What can hang from each mark
sunu: nevam
feran: nevam sifin
sifin: feran resud vukul
besat: nevam sebe
sebe: besat
nevam: besat feran pizom sunu

Every row comes from one small tree of marks. The marks that hang from a mark follow it in brackets, in alphabetical order. Every link used is in the known rows. Which tree was each row made from?
In the rows, zero is written as 128.
Known rows
feran{nevam{besat sunu} sifin}: [153 155  85 127 132 159 164 120 169 122 146  96  58 169 150 130 160 150
 175 141 116 149 139]
feran{sifin}: [157 134 106 123  82  97 136 119 162 170 159 120  66 163  88 149 185 150
 142  79 129  96 132]
sifin{feran resud}: [179 129  60 145 121 118  88  98 210 142 182 137 106 150  87 135 175 139
 116  66 155  67 130]
besat{nevam{sunu} sebe}: [ 84 173 119 146  94 142 123 132 113 137 119  98 165 139 176 122 145 138
 145 158 159  97 153]
sunu{nevam{besat{sebe} feran{sifin}}}: [ 90 119 124 142 101 137 108 137 150 126  80  92 127 140 172 141  96 144
 156 130 137 112 143]
nevam{besat pizom sunu}: [136 129 102 104 130 138 177 104 108 154 136 106 118 159 146 112 144 145
 166 158 138 140 113]
nevam{besat feran{sifin} pizom}: [132  98 121  96 139 117 135 115 146 172 109 122  79 154 126 125 117 153
 162 124 131 134 134]
sifin{feran{nevam{besat}} resud vukul}: [187 137  23 164 123 153  88 106 198  50 147  94 110 166  97 132 169 118
 159  96 145  81 131]
besat{nevam{pizom} sebe}: [ 78 166 127 108  45 133  99  96  90 158  84 110 153 134 155 122 145 132
 125 141 169  80 161]
besat{nevam{feran pizom sunu} sebe}: [ 59 138 142 114 134 137  81 112 104 159  76 121 166 128 200  89 100 157
 148 174 164 118 169]
besat{nevam}: [119 153 110 125  64 108 103  97 130 130 148 113 126 155 117 139 177 138
 145 115 153  62 139]
sebe{besat{nevam{feran{sifin} pizom sunu}}}: [ 93  99 147 119 183 134  97  79 142 183 129 127 101 122 145 111  98 156
 158 177 125 117 145]
sebe{besat{nevam{feran sunu}}}: [ 90 112 132 160 187 125 113 101 138 137 169 113 147 132 145 126 111 156
 177 169 122  99 131]
feran{nevam{pizom sunu} sifin}: [142 152 104  87 109 138 116  76 161 166 115 129  41 158 144 105 168 169
 147 123 128 142 158]
sebe{besat{nevam}}: [115 139 115 154  94 121 129  83 123 135 179 101 135 135 103 159 157 131
 155 133 128  60 121]
nevam{besat{sebe} feran{sifin} pizom sunu}: [ 93 116 132 119 173 153 151 147 124 179  82 105 118 139 184 102  86 154
 159 170 132 170 147]
sifin{vukul}: [157 130  84 143  69  80 124 130 126 102 145  98 129 176  72 136 194 138
 169  86 133  75 118]
sunu{nevam{besat pizom}}: [122 124 107  95  53 123 124  69 114 123  99 106 123 150 141 126 141 138
 149 133 153  90 112]
sifin{feran resud vukul}: [187 117  47 161 113 105  74 115 197  96 160 118 124 162  63 125 182 122
 133  64 155  55 123]
sebe{besat{nevam{feran{sifin{resud}} sunu}}}: [113 101 121 157 209 140 100  97 194 147 165 115 105 125 105 110 115 140
 130 151 127  87 129]

Which tree is each row?
[174 135  43 125 139 145  56  71 195  95 117 126 101 154 115  82 164 140
 138 111 155 100 150]
sifin{feran{nevam{pizom sunu}} resud vukul}
[ 61 139 141 108  92 125  73 106 100 156  73 120 157 129 172 112 112 151
 138 142 167  90 172]
besat{nevam{feran pizom} sebe}
[136 161  97  93 106 132 123  73 135 144 125 129  84 158 155 104 172 171
 156 132 135 135 150]
feran{nevam{pizom sunu}}
[110 169 104 111 113 184 155 117 120 152  83  94  87 145 189 112 128 146
 154 167 128 167 159]
feran{nevam{besat{sebe} pizom sunu} sifin}
[ 66 146 134 151 141 135  96 141 126 136 108 107 171 135 192 111 112 157
 158 159 156 108 162]
besat{nevam{feran sunu} sebe}
[ 97 131 115 157 174 145 171 174 117 131 123  91 166 148 186 123 101 155
 181 162 130 151 135]
nevam{besat{sebe} feran sunu}
[179 146  59 136  85 117  92 106 191  81 128  98  62 175  52 115 201 131
 134  67 131  70 138]
feran{nevam sifin{resud vukul}}
[ 95 125 122 117 125 134 147 136  88 154  90 105 153 143 164 128 104 151
 162 145 142 134 142]
nevam{besat{sebe} feran pizom}
[102 147 121  96 100 127 104  76 119 156 117 124 125 146 155  98 153 145
 143 160 162  96 141]
besat{nevam{pizom sunu}}
[100 116 105 147 123 147 104 129 174 113  83  91 124 136 139 122 100 132
 121 117 148  92 134]
sunu{nevam{besat{sebe} feran{sifin{resud}}}}
[114 156 101 155 124 157 193 162 104 133 139  79 160 152 168 135 135 135
 166 160 133 140 122]
nevam{besat{sebe} sunu}
[167 138  68 102  74 122  82  76 172 105  97 108  57 169  59  96 189 133
 121  80 141  84 145]
feran{nevam{pizom} sifin{resud vukul}}
[ 99 131 127 122 132 139 127  62 104 159 151 110 135 126 135 117 135 141
 151 178 135  97 126]
sebe{besat{nevam{pizom sunu}}}
[103 132 126 119  89 124 118  55  99 159 147 114 127 128 110 140 144 134
 145 147 138  68 129]
sebe{besat{nevam{pizom}}}
[149 107 100 132 193 114 112 126 209 159 152 130  82 157 102  96 142 159
 128 100 133 115 131]
nevam{feran{sifin{resud}} sunu}
[113 108 120 143 152 103  69 133 167 109 105 108 115 162 129  98 137 144
 178 144 143  94 150]
besat{nevam{feran{sifin{vukul}} sunu}}
[108 151 108 116  78 145 171 127  77 154 103  92 145 147 146 138 133 133
 146 141 145 123 130]
nevam{besat{sebe} pizom}
[ 84 107 143 124 178 130 101  73 117 161 138 124 142 123 149 109 100 157
 167 183 131 109 138]
sebe{besat{nevam{feran pizom sunu}}}
[ 90 105 139 121 133 117  90  66 114 158 138 127 134 123 122 129 110 152
 159 149 137  83 137]
sebe{besat{nevam{feran pizom}}}
[101 128 112 153 129 132 159 165 108 127 124  93 160 150 156 147 111 148
 174 133 134 124 135]
nevam{besat{sebe} feran}
[164 157  67 141 135 142  85  94 197 124 170 137  85 153 168 132 169 168
 168 110 135 126 159]
sifin{feran{nevam{sunu}}}
[126 175  91 143  78 166 159 141 135 123 115  84  85 155 152 154 150 140
 157 122 121 131 155]
feran{nevam{besat{sebe}} sifin}
[161 140  63 122 120 135  59  83 167 105 113 128  97 157 147 101 164 150
 175 122 145 121 159]
sifin{feran{nevam{pizom sunu}} vukul}
[ 72 118 126 114  87 137 106 105  99 126  53 102 160 132 183 120  88 149
 155 148 154 114 140]
sunu{nevam{besat{sebe} feran pizom}}
[110 110 108 166 168 137 148 193 129 109  94  72 145 161 152 113 107 137
 190 157 124 146 135]
nevam{besat{sebe} feran{sifin{vukul}} sunu}
